Each row comes from the steps of one path. Every step used is in the known rows, and no mark comes twice. Write the path behind each row, first mark first.
(in the rows, 128 means zero)
Known rows
tivu bedil: [146 112  91 136 152 157 139 194  90 168 143 132 109 152 219 147 127  95
 143 120 199 148 136 123 106 130 133 185 142 133 100 142 135 135 109]
bedil tivu: [124  55  91 146 132 137 129 177  88  96 132 128  98 159 183 146 117  93
 131 142 224 149 133 115 101 154 143 208 123 124  82 156 150 144  94]
bogozo guzep lasi: [150 135 105 169 139 163 162 172  85 120 125 115 158 171 124 128 155 137
 172 146 166 190 172 129 142 163 172 136 127  80 123  92 122 119 119]
guzep lasi makom: [140 102 136 142 160 123 156 122  53 119 162 143 130 125 146 117 191 141
 153 124 168 157 136 140 114 119 171 129 130  95 143  68 146 112 127]
makom lasi guzep: [164 134 150 142 159 111 123 116 145 134 140 120 124 125 143 113 136 117
 112 142 170 132 184 113 136 122 135 122 127 123 127 102 157 123 104]
mimu makom lasi: [166 117 149 131 153 147 105 134 144 178 134 102 148 143 123 128 111  89
 113 130 132  85 156 126 121 126 163 176 122 119 118 158 138 107 118]
guzep lasi makom mimu pirik: [167  86 191 118 143 123 127 120  71 111 147 124 138 100 106 121 130 138
 141 145  89 135 106 133 138  96 178 136  96 133 156  95 130  86 141]
guzep lasi makom pirik mimu guzeper vuziso foza: [ 99 151 170 144  74  83 157  93 122  90 146 148 133 125  96 141 190 218
 118 132  42 192  78 147 160 102 122  39  80 156 144 133 136 139 183]
lasi makom pirik: [112 107 127 124 162 102 127 105 126  94 161 150 112  82 134  87 123 105
 118 146 142 155 145 136 105 119 162 135 120 105 128 113 125 126 134]
givo guzep lasi makom pirik mimu guzeper miga: [146 162 117 105 146 118 188  63 150  92 103 169 198 100 141 144 133 155
 102 139  63 127  91 109 186  57 104  64  95 128 171 134  93 105 181]
bogozo makom lasi guzep: [156 137 141 167 160 100 143 104 181 110 127 116 135 128 112  81 119 105
 120 163 169 150 205 169 114 124 146 116 126 119 124  79 126 123  64]
bogozo guzep lasi makom pirik mimu guzeper miga: [117 192 122 119 150 100 207  61 128  79  98 144 189 144  91 124 136 190
 120 138  53 190 115 179 178 119 104  71 100 123 162 103  94 115 185]
katukup miga: [150 111 134 106 192 148 148 173 119 127 127 139 116 152 183 161 127 115
 117 112 204 134 161 111  72 119 134 190 151  79  88 102 162 114 108]
guzep lasi makom pirik: [142 118 129 147 146 112 142  98 100  93 171 155 120  91 124  86 163 147
 145 153 130 180 137 134 142 109 188 104 119 113 155  93 130  99 150]
guzeper mimu pirik makom: [ 83  85 115 111 167 167 120 186 103 164  90 119  89 127  76 162 104  63
 122  82 135 158 111 110  95 118 121 140 155 141 121 129 134 132 162]
katukup miga guzeper bedil tivu: [114 157  92  95 104 101 153 182 102  88 108 189 110 183 193  70 132 164
 125 109 229 138 125 117  90 142 107 168 180 135  61  89 175 137  59]
mimu pirik makom lasi: [159 101 142 132 171 169 115 179 117 176 121 127 126 113  98 166 102  98
 105  98 121 134 127  94 137 139 145 129 147 146 138 145 143  97 156]
guzeper bedil tivu: [109  97  71 129 107 117 129 159 102 102 110 151 117 184 188 112 122 113
 151 118 219 156 120 114 123 152 124 211 132 116  58 137 168 152  77]
miga katukup: [143 122  72 125 106 146 122 168  72 135 158 137 126 151 178 126 139 130
 119 126 195 124 163  97 105 174 152 175 129  80 143  95 149 154 110]
katukup miga guzeper: [140 148 127 102 155 137 143 187 100 123 143 150 110 136 174 105 132 145
 113 114 205 117 158 111  59 138 130 134 173 103 110  74 143 121  90]
bogozo makom: [126  91  94 163 155 142 139 152 132 111 130 110 128 139 138 113 106  87
 144 146 195 154 173 162  71 152 156 172 124  82 102 101 106 137  68]
foza vuziso: [138 103 103 168 140 182 108 161 120 163 168 151 134 126 177 150 142 108
 119 103 157 117 138 135 148 169 126 193 130  88 119 141 151 141  96]
guzeper miga: [128 125  70 101 161 157 135 128 106 128 134 126 131 148 166 154 110 110
 139 106 182 158 145 125 105 137 104 178 143  81  90 119 134 138 104]
foza vuziso guzeper mimu pirik makom: [ 87 106 109 157 132 189 109 154 140 164 127 167  86  87  72 193 156 101
 127  75  94 137  77 153 142 143  84  95 181 140 134 172 134 150 160]
miga guzeper vuziso: [ 85 170 115 117  65 141 123 176 107 141 143 119 139 121 155  79 133 149
 153  99 170 129 134 109  87 158 125 119 166 122  96 101 136 178  93]
bogozo makom mimu pirik: [154  76 150 143 138 143 112 146 148 103 112  90 136 114  97 116  46  85
 132 165 117 131 146 155  95 128 163 177  89 118 118 128  90 112  82]
guzeper mimu makom lasi: [125 121 140 116 127 141  93 128 179 178 117  79 108 158  90 115 108  61
 135 135 130 101 151 145 122 111 152 159 148 149 110 153 125 113 107]
lasi makom pirik mimu: [129  96 130 147 157  99 127 104 124  96 134 131 103  84 140 125 116 122
 107 135 148 147 129 124 113 133 139  99 111 135 160 100 115 140 162]
guzep lasi makom mimu: [166  97 165 141 146 103 122  97  91 108 158 109 114 112 137 117 158 153
 177 167 129 124 136 138 138 131 164 118 124 133 152  81 121 100 119]
makom pirik mimu guzeper bedil: [118 153 110 132 112 104 124 103 162 117  96 131 145 150 160 125  94 156
 106 106 109 123 103 102 161 134  97 135  91 137 131 163 122 130 159]
makom mimu guzeper bedil tivu: [114 107 126 112  92  82 112 118 146  92 100 119 132 187 177 119  91 141
 145 152 131  90  97 124 156 150  93 217  99 159  70 189 141 124  83]
bogozo guzep lasi makom pirik mimu: [147 140 133 180 144 111 169 111 111  82 116 128 144 117  96 108 147 163
 143 159 119 204 147 148 160 147 167  55 112 126 178  70 100 127 174]
makom mimu guzeper bedil: [127 141 142 101 116  98 102 105 155 133 114 107 150 165 165 119  97 147
 151 129 103  75 119 117 147 143  98 188 105 124  95 157 127 114  98]

Which path is each row?
[ 98 130 164 125 112 104 104 142 155 143 118 107 115 135  90 189 134 172
 147 131  53 121 104 116 132 161  74 101 119 152  85 181 136 147 143]
pirik makom mimu guzeper vuziso foza
[140 100 163 118 140 119 103 121 143 128 134  84 132 139 160 153  91 122
 131 156 106  68 130 117 126 149 116 186  92 128 118 171 110 106 116]
makom mimu guzeper
[ 90  91 115 117 107 159 114 153 125 112 127 117  80 112  98 163 128  83
 140 114 150 158 103 135  85 106 124 122 149 120 106 159 119 141 132]
vuziso guzeper mimu pirik
[ 96 123 117 156 110 169 101 112 165 167 141 139 107 116 100 158 163  93
 135 104 106  88 105 185 128 130 101 140 157 115 116 184 127 157 123]
foza vuziso guzeper mimu makom
[111 171  79 116  91 121 113 161  90 138 139 147 130 147 167  56 135 150
 150  99 195 122 139 107 104 165 120 128 160 108 102  76 139 150  73]
miga guzeper bedil
[107 146 123 113 110 152  94 186 130 173 119 114  79 111  55  95 105 103
 123 107 117 132 117 113 126 149 128  60 194 198 151 113 115 111 123]
miga guzeper mimu pirik makom lasi
[ 80 131  85 119  92 137  99 170 114 133 141 102  72 138 129  75 130 102
 153 131 196 131 146 125  81 158 129 108 177 143 119  91 109 149  76]
miga guzeper mimu
[115 113 123 135 126 155 101 144 164 150 116 113  65  98  52 177 131  99
 147 111 116 148 104 127 131 132 113  58 192 174 130 167 119 118 157]
vuziso guzeper mimu pirik makom lasi
[125 146  94 109 145 128 142  84 158 109 111 118 141 135 151 169  73 144
  90 115  99 137 105 121 148 126  75 130  95 135 142 177 102 125 171]
makom pirik mimu guzeper miga
[135 178  61  97  96 123 144  90 132 107 123 142 151 147 165 152  89 183
  76 123  98 126 117 111 161 148  84 127  99 124 176 150 114 145 170]
makom pirik mimu guzeper miga katukup
[159 107 135 168 141 109 142  97  98  93 144 133 107  96 132 124 152 165
 134 138 133 171 122 125 149 122 167  66 109 146 192  85 119 114 178]
guzep lasi makom pirik mimu
[ 87 158 109 129  47 129 109 191  97 123 166 136 105 132 124  99 162 170
 141 124 162 170 132 118  86 166 118  80 146 117  81 106 143 180  78]
miga guzeper vuziso foza
[130 156 123 110 149 102 179  44 112  92 128 148 155 122 131 140 142 191
 110 117  69 159  88 154 168  93 102  82 100 140 176 118 112 102 190]
guzep lasi makom pirik mimu guzeper miga
[166 142 180 130 173 107 128 100 144 167 117 123 157 128 109 109 125  99
  87 125 125  88 176 129 122  90 145 148 107 119 128 123 161 122 131]
mimu makom lasi guzep
[174 115 127 163 140 125 151 114 135  96 119 156 151  72 145 129 145 129
 126 161 129 141 122  78 166  83 168  46 105 131 183  98 100 116 166]
givo guzep lasi makom pirik mimu
[136 213 120  82 108  90 187  66  97  94 130 144 201 173 106  99 154 214
 148 170  50 135 139 180 178 158 111 120 117  98 162  73 109 119 126]
bogozo guzep lasi makom mimu guzeper miga katukup
[179 106 101 154 135 179 143 176 108 134 130 140 167 124 173 148 154 103
 154 150 179 126 147  60 149 100 173 127 120  85 131 121 122 108 113]
givo guzep lasi
[108 139 201 120  78  78 137  94 117 104 159 124 140 139  98 132 192 208
 161 159  40 145  95 163 150 112 123  93  91 142 107 127 141 123 122]
guzep lasi makom mimu guzeper vuziso foza
[186 106 157 154 148 143 106 133 141 179 104  83 141 146 131 167 100 107
 103 117 137  77 140 116 129 139 142 138 114 150 152 145 127 122 148]
pirik mimu makom lasi
[ 97 119 114 135  85 140 114 180 117 125 151 126 111 149 133 154 155 138
 147 121 158 191 135 118  98 145 124 134 124  95  59 134 162 172  98]
guzeper vuziso foza
[136  99 156 129 179 115 107 126 137 154 112  96 119 126 126 178 101 130
 135 131  90  66 123 107 129 167  95 147 122 149 133 169 112 107 155]
pirik makom mimu guzeper
[121 155 161 132 126  94 116  68 192 139 110 110  98 116  63 121 156 102
 130 140 121 101 151 160 114  83 113  74 153 150 124 144 133 139 132]
vuziso guzeper mimu makom lasi guzep
[153 128 155 146 140 113 172  98 141  99 115 157 182  89 146 135 148 141
  97 154  78 105  99  92 175  70 147  64  80 138 190 136  96 104 182]
givo guzep lasi makom pirik mimu guzeper
[140 179  29 136  77 173 127 102 117 128 185 196 135 121 173 166 177 183
 127 105 144 126 118 155 164 189  73 126 171  71 142 136 145 176 105]
foza vuziso guzeper miga katukup
[ 88 158 108 110  94 120  91 129 158 136 126 112  94 107  69  41  91  91
 118 143 115 113 138 135  97 114 153 102 142 158 133 140  94 134 128]
miga guzeper mimu makom pirik
[ 83 140 116 105 108 131 106 155 110 164 118 102 106 138  95  69 117  86
 128 114 151  89 137 141  68 124 137 133 153 137 121 111 111 148 107]
miga guzeper mimu makom
[137 125 150 110  95  72 161  96 135  77  97 173 188 150 167  93 150 149
 155 176  97  79  82 114 194  82 124 150 100 153 101 146 131 104  91]
givo guzep lasi makom mimu guzeper bedil tivu
[ 96 118 114 114 133 134  97 115 178 139 109 103 101 122  79  96  82  59
 122 141 113 131 142 135 111  92 158 158 120 134 113 168 111 126 144]
guzeper mimu makom pirik
[ 99 138 177 103  92 118 113 121 171 136 118  78 159 140 153 145  95 145
 155 129  77  82 113 120 133 134 101 179 107 136  87 179 125 143 118]
makom mimu guzeper vuziso
[127  82 127 126 192 172 133 192  70 165 110 140 129 112 109 173 104  90
 105  76 138 143 115  92  96 129 136 156 129 112 128 131 148 124 173]
mimu pirik makom
[103 169 153 111 131 115 118 152 135 161 103 136  91  96  40  73 123 114
  95 103 112 135 137 118 125 114 109  32 179 200 161  79 137 127 139]
miga guzeper mimu pirik makom lasi guzep
[183 131 187 153 172 103 127  97 141 168  87 102 149 131 116 147 118 118
  76 113 131  79 160 118 126 106 122 109  96 150 164 111 150 137 163]
pirik mimu makom lasi guzep
[144 167  91  69 101 116 121  91 126 121 138 118 154 162 167 146  92 170
 122 147  94  78 131 124 147 163  85 179 113 112 139 144 119 131 110]
makom mimu guzeper miga katukup
[ 95 114  86 168  93 169  95 128 167 135 165 139  73 114 132 163 173 109
 161 117 150 129 114 168 140 161  94 118 177 120 115 161 124 156  97]
foza vuziso guzeper mimu
[137  75 188  97 158 113 112 125  95 116 137 121 133  89 118 123  92  97
 114 140 100 113 116 134 100 109 152 167  97 122 126 111 128 114 125]
lasi makom mimu pirik
[127 143 132 165  91 165  83  96 214 177 152 127 104 117  85 148 158 101
 140 126  89  80 118 186 170 140 113 112 176 147 123 195 124 130 104]
foza vuziso guzeper mimu makom lasi
[ 99 139 108 164  94 156  86  84 213 142 147 152  96  87  77 124 135  97
 127 131  74 110 109 179 156 119 118 114 145 135 129 210 111 146 143]
foza vuziso guzeper mimu makom pirik
[100 191 143  86 105 138 156 188 128 134 122 145 137 136 168  95 139 165
 136  88 178 130 140 114  66 125 115 131 188 113  78  77 163 157  94]
katukup miga guzeper vuziso
[148 111 192 123 148  90 142  79  98 112 153 111 144 127 136 125 160 167
 151 161  77  89 113 151 146 118 143 139  96 136 156 118 118  82 135]
guzep lasi makom mimu guzeper
[129  93 139 140 155 132 138 147 100 141 111  96 138 155 180 192 116 129
  97 100 147  92 114 108 106 148 100 160  91 125 144 150 121 136 153]
pirik mimu guzeper
[162  75 161 115 139 150  90 160 116 128 128  95 125 111 130 151  62  95
 122 143 117 115 127  99 118 130 149 183  91 127 122 150 122 110 120]
makom mimu pirik
[121 145 167 113 150 101 118  95 179 168  98 100 120 143  75  93 125  75
 109 133 121 104 172 149 120  79 133 130 130 151 122 118 147 127 121]
guzeper mimu makom lasi guzep
[115 103 131 117 149 163 100 172 150 176 103 106  85 125  62 150  99  70
 128 104 116 150 121 113 138 126 133 116 172 175 132 140 131 101 142]
guzeper mimu pirik makom lasi
[140 190  91 101 101  96 180  49  88  91 142 172 164 133 139 121 156 225
  97 123  69 148  94 143 180 118 108  79 103 133 212  94 125 123 192]
guzep lasi makom pirik mimu guzeper miga katukup
[112 169 168 129  89 113 183  99 168 108  95 153 209  91 139 126 151 163
 122 128  47 119  82  96 182  54 134  58  94 144 158 141 114 137 187]
givo guzep lasi makom pirik mimu guzeper vuziso
